What can hang from each mark:
lagad: deme fuga
deme: lagad tisof zuradaf
zuradaf: deme fuga
selu: fuga
fuga: lagad selu tisof
tisof: deme fuga

Every row comes from one small tree of marks. The marks that hang from a mark follow it in brackets, in alphabetical order. Every link used is in the known rows. Which tree was each row made from?
(in the rows, 100 means zero)
Known rows:
tisof{deme{lagad{fuga{selu}}}}: 107 97 100 111 101 97 95 120 78 114 129 110 137 80 112 114 110 91 69 93
 49
selu{fuga{lagad}}: 76 113 104 84 97 110 114 107 97 106 76 104 104 78 136 98 100 109 114 86
 94
deme{lagad zuradaf{fuga{tisof}}}: 111 117 108 61 109 99 149 102 105 104 96 109 117 77 101 104 82 99 79 89
 106
tisof{deme{lagad{fuga}}}: 105 93 100 113 96 92 92 124 82 107 111 108 137 96 113 108 110 117 78 97
 67
tisof{deme{lagad} fuga}: 102 105 96 98 95 98 92 124 80 90 89 108 133 109 110 97 112 107 79 93 66
deme{lagad{fuga} tisof zuradaf}: 110 112 110 87 108 94 105 93 98 112 107 105 130 92 105 110 116 105 79 89
 92
fuga{tisof{deme{lagad}}}: 107 103 91 100 98 97 131 115 89 91 98 107 120 66 85 103 110 111 76 90 77
tisof{fuga}: 98 104 101 93 100 103 76 99 97 88 88 103 109 118 121 94 103 95 101 92 93
lagad{deme}: 104 130 100 101 85 100 102 98 107 104 102 106 119 95 97 97 98 98 101 106
 78
tisof{deme{lagad} fuga{selu}}: 101 112 98 95 99 105 97 120 71 101 105 110 128 93 116 99 112 86 75 86 48
fuga{lagad{deme} selu}: 85 147 106 103 89 101 124 99 108 116 95 108 115 76 107 101 97 82 103 92
 59
zuradaf{deme{lagad}}: 101 125 98 100 82 96 112 135 118 109 94 98 121 92 90 111 107 106 81 100
 112
selu{fuga{lagad{deme{zuradaf}} tisof}}: 87 150 110 59 96 108 139 79 111 102 74 109 120 50 119 97 76 103 116 84
 80
tisof{deme fuga{selu}}: 99 98 100 92 98 108 81 92 76 93 110 105 123 100 121 99 107 72 95 91 52
deme{tisof zuradaf}: 105 107 111 73 103 103 115 67 97 104 98 98 107 86 93 102 111 92 99 100
 102
deme{tisof zuradaf{fuga{lagad}}}: 85 117 124 55 105 97 141 74 103 114 79 102 112 83 129 98 109 100 113 88
 105
zuradaf{fuga{lagad tisof{deme}}}: 86 100 106 77 95 98 146 92 93 100 83 109 117 68 129 97 108 113 112 91 81
tisof{deme{lagad}}: 106 101 97 103 96 93 117 124 82 101 96 105 123 88 92 106 109 112 78 99
 73
lagad{deme{tisof zuradaf{fuga{selu}}}}: 108 140 120 54 98 108 130 65 107 122 120 106 130 71 115 104 107 63 97
 102 69
fuga{selu}: 102 107 101 100 103 104 101 95 95 109 112 101 98 88 102 106 98 74 92 94
 81
deme{lagad{fuga} zuradaf}: 109 110 109 91 110 93 97 112 100 110 107 111 124 103 102 108 80 103 78
 92 94
selu{fuga{tisof}}: 97 98 95 80 97 114 113 93 101 94 100 103 101 60 115 99 97 102 104 92 98
lagad{fuga}: 99 92 104 109 100 95 80 104 99 106 115 103 117 110 120 102 101 104 98 96
 93

Write each row's tree:
87 154 117 77 95 102 139 65 106 118 94 105 121 66 100 100 107 69 105 90
 61
fuga{lagad{deme{tisof zuradaf}} selu}
102 91 96 79 94 115 117 88 84 90 99 101 114 51 120 99 105 104 103 93 75
selu{fuga{tisof{deme}}}
85 150 119 58 90 110 133 72 107 111 78 107 126 57 125 98 106 95 116 91
 76
selu{fuga{lagad{deme{tisof zuradaf}}}}
79 120 105 94 101 103 98 101 92 104 86 106 107 101 133 94 103 81 103 77
 71
tisof{fuga{lagad selu}}
80 129 107 74 87 99 144 94 126 116 98 104 117 64 129 106 98 83 106 82
 108
zuradaf{deme fuga{lagad selu tisof}}
81 121 110 93 103 105 102 82 93 106 84 104 113 92 137 99 137 78 108 72
 71
deme{tisof{fuga{lagad selu}}}
104 124 110 79 83 97 131 118 121 117 96 97 131 85 119 109 140 107 83 100
 121
zuradaf{deme{lagad tisof} fuga}
84 114 113 77 103 103 130 102 98 119 95 107 105 85 140 103 102 86 108 88
 84
zuradaf{fuga{lagad selu}}
81 125 118 73 80 96 132 94 122 119 76 93 127 81 135 105 136 109 114 92
 122
zuradaf{deme{tisof} fuga{lagad}}
88 144 108 77 93 97 142 74 116 101 80 107 121 70 92 96 73 97 112 86 89
fuga{lagad{deme{zuradaf}} tisof}
110 112 97 79 108 102 141 95 83 102 112 107 120 53 78 110 88 75 74 88 63
fuga{selu tisof{deme{lagad zuradaf}}}
106 104 90 101 100 102 136 108 84 100 113 108 119 51 89 110 114 85 73 88
 58
fuga{selu tisof{deme{lagad}}}
83 106 98 99 99 100 140 87 85 102 97 105 111 52 109 104 105 86 103 81 57
fuga{lagad selu tisof{deme}}
82 144 112 83 82 112 124 88 106 110 76 106 126 58 136 98 130 109 115 89
 73
selu{fuga{lagad{deme{tisof}}}}
105 120 111 74 104 99 104 94 97 97 83 103 120 98 108 101 118 99 77 86 93
deme{lagad tisof{fuga} zuradaf}
107 122 96 108 91 96 107 116 119 115 122 106 134 69 104 117 110 88 75 81
 95
zuradaf{deme{lagad{fuga{selu tisof}}}}
100 137 105 92 86 104 99 114 109 106 100 99 132 86 115 110 143 78 75 83
 93
zuradaf{deme{lagad tisof{fuga{selu}}}}
107 138 111 75 91 104 117 65 107 106 99 100 124 81 89 101 111 85 102 103
 80
lagad{deme{tisof zuradaf}}
104 86 96 104 98 98 98 83 86 103 132 103 126 65 111 109 105 82 91 87 58
lagad{fuga{selu tisof{deme}}}
106 121 115 59 112 100 134 110 97 121 114 111 115 88 112 108 83 72 73 91
 86
deme{lagad zuradaf{fuga{selu}}}
84 113 98 102 107 101 134 89 102 106 92 107 97 64 108 102 100 86 103 74
 81
fuga{lagad selu tisof}
109 108 106 90 109 95 104 104 79 114 128 109 138 82 102 113 87 80 69 95
 53
tisof{deme{lagad{fuga{selu}} zuradaf}}
80 136 109 88 84 103 102 89 110 111 82 96 125 87 131 102 136 80 108 77
 92
zuradaf{deme{tisof{fuga{lagad selu}}}}
102 112 103 73 85 100 128 95 127 106 101 97 120 79 113 102 100 99 104 96
 131
zuradaf{deme fuga{tisof}}
87 141 109 102 87 98 128 87 110 109 84 103 125 76 110 98 130 106 114 91
 75
fuga{lagad{deme{tisof}}}
87 113 117 53 106 100 140 78 81 118 97 106 118 80 127 102 82 77 107 93
 64
tisof{deme{zuradaf{fuga{lagad selu}}}}
103 122 97 110 88 98 96 87 116 103 118 105 134 79 106 100 98 104 100 91
 78
lagad{deme fuga{tisof}}
88 157 113 73 97 106 108 86 103 110 87 109 131 96 119 91 75 68 108 82 55
tisof{fuga{lagad{deme{zuradaf}} selu}}
101 91 98 75 102 106 130 83 86 104 118 104 118 62 118 105 109 80 95 94
 67
zuradaf{fuga{selu tisof{deme}}}
106 128 102 97 84 96 120 115 118 109 96 94 126 77 92 112 141 108 80 96
 116
zuradaf{deme{lagad tisof}}
103 108 117 56 110 105 119 81 95 117 118 104 106 91 116 102 75 63 93 101
 93
deme{zuradaf{fuga{selu}}}
100 113 105 97 98 99 96 112 92 96 83 104 125 99 116 98 143 108 82 82 91
deme{lagad tisof{fuga}}
